Known rows, with every step that occurs
n-m-l-d: [ 0.38  1.09 -0.97 -1.11 -0.65 -0.39 -1.74 -2.15 -0.19 -0.88 -0.04  2.48
 -0.37 -0.03 -1.78 -1.82  0.06 -1.60  2.09]
v-n-m-b-d: [ 0.87 -1.61 -0.21 -1.51  0.82 -0.30 -1.25 -1.84 -1.90  0.26  0.73  0.70
 -0.61 -0.25  1.25 -0.59 -0.82  1.12  3.00]
v-n-m-l-d-g: [-1.52  1.23 -0.36 -0.80 -3.92 -1.13 -0.72 -2.60 -1.64 -0.62 -0.05  0.81
 -0.50 -0.28 -1.01  0.01 -0.07 -2.41  2.66]
b-d-g-m: [ 0.91 -1.00 -0.29 -0.21 -0.85 -1.06 -0.47 -1.71 -1.81 -0.95  0.26 -0.70
 -0.23 -0.10 -1.43 -1.30 -2.12 -0.94  1.87]
m-l-d-g: [-0.09  1.23 -0.01 -0.98 -3.34 -0.88 -0.73 -2.06 -1.62 -0.69 -0.10  1.04
 -0.17 -0.29 -0.25  0.36  0.46 -2.06  2.50]
l-d-b: [ 0.72  0.59  1.01 -0.77 -1.31 -0.36 -1.08 -2.59 -0.88 -0.48  0.37  0.32
 -0.12 -0.77 -0.87 -0.41  0.30 -0.01  1.95]
d-b-m-n: [ 3.32 -0.66  0.26 -1.38  1.06 -0.13 -1.25 -1.40  0.70 -0.91  0.51  0.43
 -0.16 -1.20  3.60 -3.33  0.50  0.26  1.20]
n-m-l-d-g: [-0.98  1.26 -0.32 -0.62 -3.71 -0.84 -0.71 -2.14 -1.47 -2.11 -0.04  0.94
 -0.32 -0.22 -1.04 -0.39  0.18 -2.36  2.47]
d-b-m: [ 1.79  0.03  0.53 -1.44  0.57  0.32 -0.92 -1.59  2.08  3.69  0.78  0.16
 -0.06 -1.52  0.50 -3.53  0.74  0.77  0.92]
m-b-d: [ 2.79 -1.62  0.32 -1.88  1.58 -0.07 -1.31 -1.31 -1.96  0.69  0.61  1.05
 -0.21 -0.29  2.36  0.18 -0.15  1.64  2.79]
n-m-b-d-g: [-0.23 -0.57  0.22 -0.72 -2.52 -0.60 -0.33 -1.62 -2.49 -2.42  0.50 -0.23
 -0.42 -0.35  1.12  0.10 -0.24 -0.46  2.98]
v-n-d: [-2.77  0.93  0.91  0.19 -1.76 -0.45 -0.98 -3.98 -2.15  5.59  0.45  0.17
  0.06  0.27 -2.39 -0.14 -0.33  2.36  1.05]
l-d-g-m: [ 0.48  0.57 -0.89 -0.01 -1.62 -1.13 -0.68 -2.00 -3.12 -1.50  0.00  0.05
 -0.10  0.00 -2.80 -1.42 -1.71 -2.15  1.58]
l-d-b-m: [ 1.33  0.50  0.52 -1.38 -0.34  0.17 -1.22 -1.83  1.31  3.31  0.64  0.13
 -0.13 -1.74 -0.48 -3.40  0.60  0.13  1.40]
n-m-b-d: [ 1.43 -1.58 -0.13 -1.31  1.06 -0.05 -1.24 -1.43 -1.75 -1.33  0.72  0.88
 -0.48 -0.18  1.27 -0.99 -0.55  1.16  2.81]
g-m-n-d: [ 0.06 -0.17  0.51  0.97 -0.57 -0.38 -1.10 -2.78 -2.18 -1.36  0.22  0.09
  0.09  0.08 -0.81 -2.45 -0.93  1.51  0.57]
v-n-m-b: [ 0.85  0.66 -1.89 -1.23  1.37 -0.17 -1.20 -2.06 -3.78 -1.34  0.49  2.38
 -0.38  0.30  0.75 -1.11  0.19 -0.27  1.40]
v-n-d-g-m-b: [ 1.97  0.03 -1.18 -0.48  0.36 -0.66 -0.87 -2.00 -4.96 -1.24  0.12  1.29
 -0.16 -0.19  0.84 -0.21 -0.66 -0.35  1.13]
d-g-m-n: [ 2.64 -0.57 -0.76 -0.44  0.31 -1.04 -0.89 -1.49 -2.41 -4.30  0.06  0.36
 -0.15  0.02  1.97 -1.97 -1.09 -1.31  1.34]
b-d: [ 0.96 -1.41  0.94 -1.52  0.50 -0.26 -1.12 -1.79 -0.17  2.61  0.69  0.12
 -0.12 -0.01  0.30 -0.31 -0.64  1.72  2.76]
m-l-d: [ 1.63  1.04 -0.47 -1.72 -0.11 -0.44 -1.81 -2.07 -0.51  1.09 -0.13  2.69
 -0.12 -0.12 -0.66 -0.55  0.42 -1.11  2.05]

Rows
[ 3.31 -0.75 -1.08 -1.21  1.07 -0.77 -0.91 -1.31  1.27 -0.59 -0.16  2.08
 -0.25 -0.12  0.97 -1.23 -0.65 -1.36  0.97]
d-g-m-l
[ 3.45 -0.70 -0.95 -0.74  1.91 -0.77 -1.28 -1.50 -1.97 -3.25  0.13  0.89
 -0.08  0.21  1.75 -2.48 -1.10 -0.59  0.99]
g-m-n
[ 3.01 -0.35  0.23 -1.36  0.46 -0.23 -1.47 -1.54  0.17 -1.12  0.41  0.36
 -0.19 -1.38  3.02 -3.22  0.46 -0.19  1.61]
l-d-b-m-n
[ 3.16 -0.18 -0.34 -1.62  1.59 -0.13 -1.42 -1.22 -0.07  0.09  0.45  0.95
  0.00 -0.67  3.15 -3.50  0.52  0.07  1.18]
b-m-n
[ 1.41 -0.15 -1.33 -1.23  1.44 -0.08 -1.22 -1.60  2.41 -1.28  0.17  2.93
 -0.37  0.34  0.29 -2.54  0.18 -0.56  0.95]
n-m-l
[ 3.89 -0.84 -0.09 -2.15  1.95  0.14 -1.29 -1.21  4.40  2.68  0.27  2.19
 -0.30 -1.36  2.69 -2.63  0.98  0.28  0.88]
d-b-m-l
[ 2.06  0.58 -0.92 -1.27  0.32 -0.66 -1.81 -1.99 -0.70  0.23 -0.24  2.37
 -0.24 -0.19 -1.46 -1.28 -0.53 -1.64  1.82]
g-m-l-d
[ 2.35 -0.77 -0.62 -0.55  0.28 -0.71 -0.90 -1.73  1.18 -0.54 -0.18  1.79
 -0.26 -0.24  0.45 -1.40 -0.79 -0.70  0.81]
n-d-g-m-l
[ 4.13 -0.03 -1.78 -1.23  3.11 -0.21 -1.25 -1.11 -4.11 -1.85  0.20  2.38
  0.00  0.15  1.18 -1.25 -0.33 -0.24  0.76]
g-m-b
[ 0.74 -0.62  0.54 -1.14 -2.18 -0.63 -0.39 -1.53 -2.66 -0.99  0.44 -0.09
 -0.22 -0.41  1.95  0.93  0.02 -0.15  2.99]
m-b-d-g
[ 0.47 -0.52  1.84  0.47 -1.34 -0.15 -0.77 -2.92 -0.31 -1.85  0.49 -0.50
 -0.07 -0.82  0.82 -1.16  0.23  2.05  1.01]
m-n-d-b
[ 1.86  0.03  0.85 -1.14 -0.70 -0.36 -1.23 -2.34  0.74 -0.71  0.17  1.11
 -0.30 -1.01  0.33 -0.35  0.44 -0.20  1.92]
m-l-d-b
[ 1.65  0.68 -1.84 -0.93  1.71  0.22 -1.15 -1.41 -3.51 -3.55  0.48  2.57
 -0.17  0.45  0.71 -2.01  0.54 -0.20  1.07]
n-m-b
[ 0.47  0.01  0.44 -0.92 -1.32 -0.59 -1.22 -2.89  0.72 -0.57  0.24  0.87
 -0.62 -1.01 -0.33 -0.58 -0.08 -0.60  2.13]
v-n-m-l-d-b
[ 2.74 -1.40 -0.32 -0.54  0.09 -1.08 -0.95 -1.48 -2.00 -4.11  0.14 -0.20
 -0.28 -0.20  2.25 -1.78 -1.47 -0.93  1.94]
b-d-g-m-n
[-1.54  0.70  0.99  0.59 -3.91 -0.70 -0.28 -2.64 -2.75 -1.82  0.22 -0.56
  0.09 -0.13  0.26 -0.45  0.20  0.23  1.59]
m-n-d-g
[-0.45  0.30  0.99  0.57 -0.95 -0.14 -1.12 -2.89 -2.04 -0.53  0.33  0.35
  0.19  0.12  0.04 -1.76  0.10  2.06  0.80]
m-n-d
[ 1.87  0.94 -0.50 -1.93  0.00 -0.24 -1.91 -1.79  0.67  2.60 -0.01  2.42
 -0.18 -0.80 -0.48 -1.99  0.59 -1.18  1.97]
b-m-l-d
[-0.32 -0.06  1.84  0.45 -1.53  0.00 -0.62 -3.05 -0.18  0.17  0.56 -0.42
  0.06 -0.65 -0.81 -0.93  0.29  2.26  0.89]
n-d-b
[ 0.55  0.06  1.11 -0.54 -0.52  0.38 -0.90 -2.17  1.76  3.76  0.76 -0.38
 -0.04 -1.64 -0.46 -3.73  0.59  1.70  0.65]
n-d-b-m
[-2.70  0.98 -1.34 -0.50 -0.56 -0.57 -0.90 -3.08 -1.16  1.24  0.65  0.88
 -0.48  0.75 -2.89 -2.21 -0.84 -0.50  1.47]
v-n-m
[ 3.24 -2.08 -0.10 -1.47  1.95 -0.32 -1.29 -1.21 -2.22 -0.17  0.53  0.70
 -0.37 -0.36  1.58 -0.61 -1.20  1.14  2.52]
g-m-b-d
[-0.07  0.02  1.08 -0.73 -0.76  0.14 -0.92 -2.61  1.64  5.30  0.77 -0.51
 -0.19 -1.78 -0.40 -3.13  0.36  1.64  0.87]
v-n-d-b-m
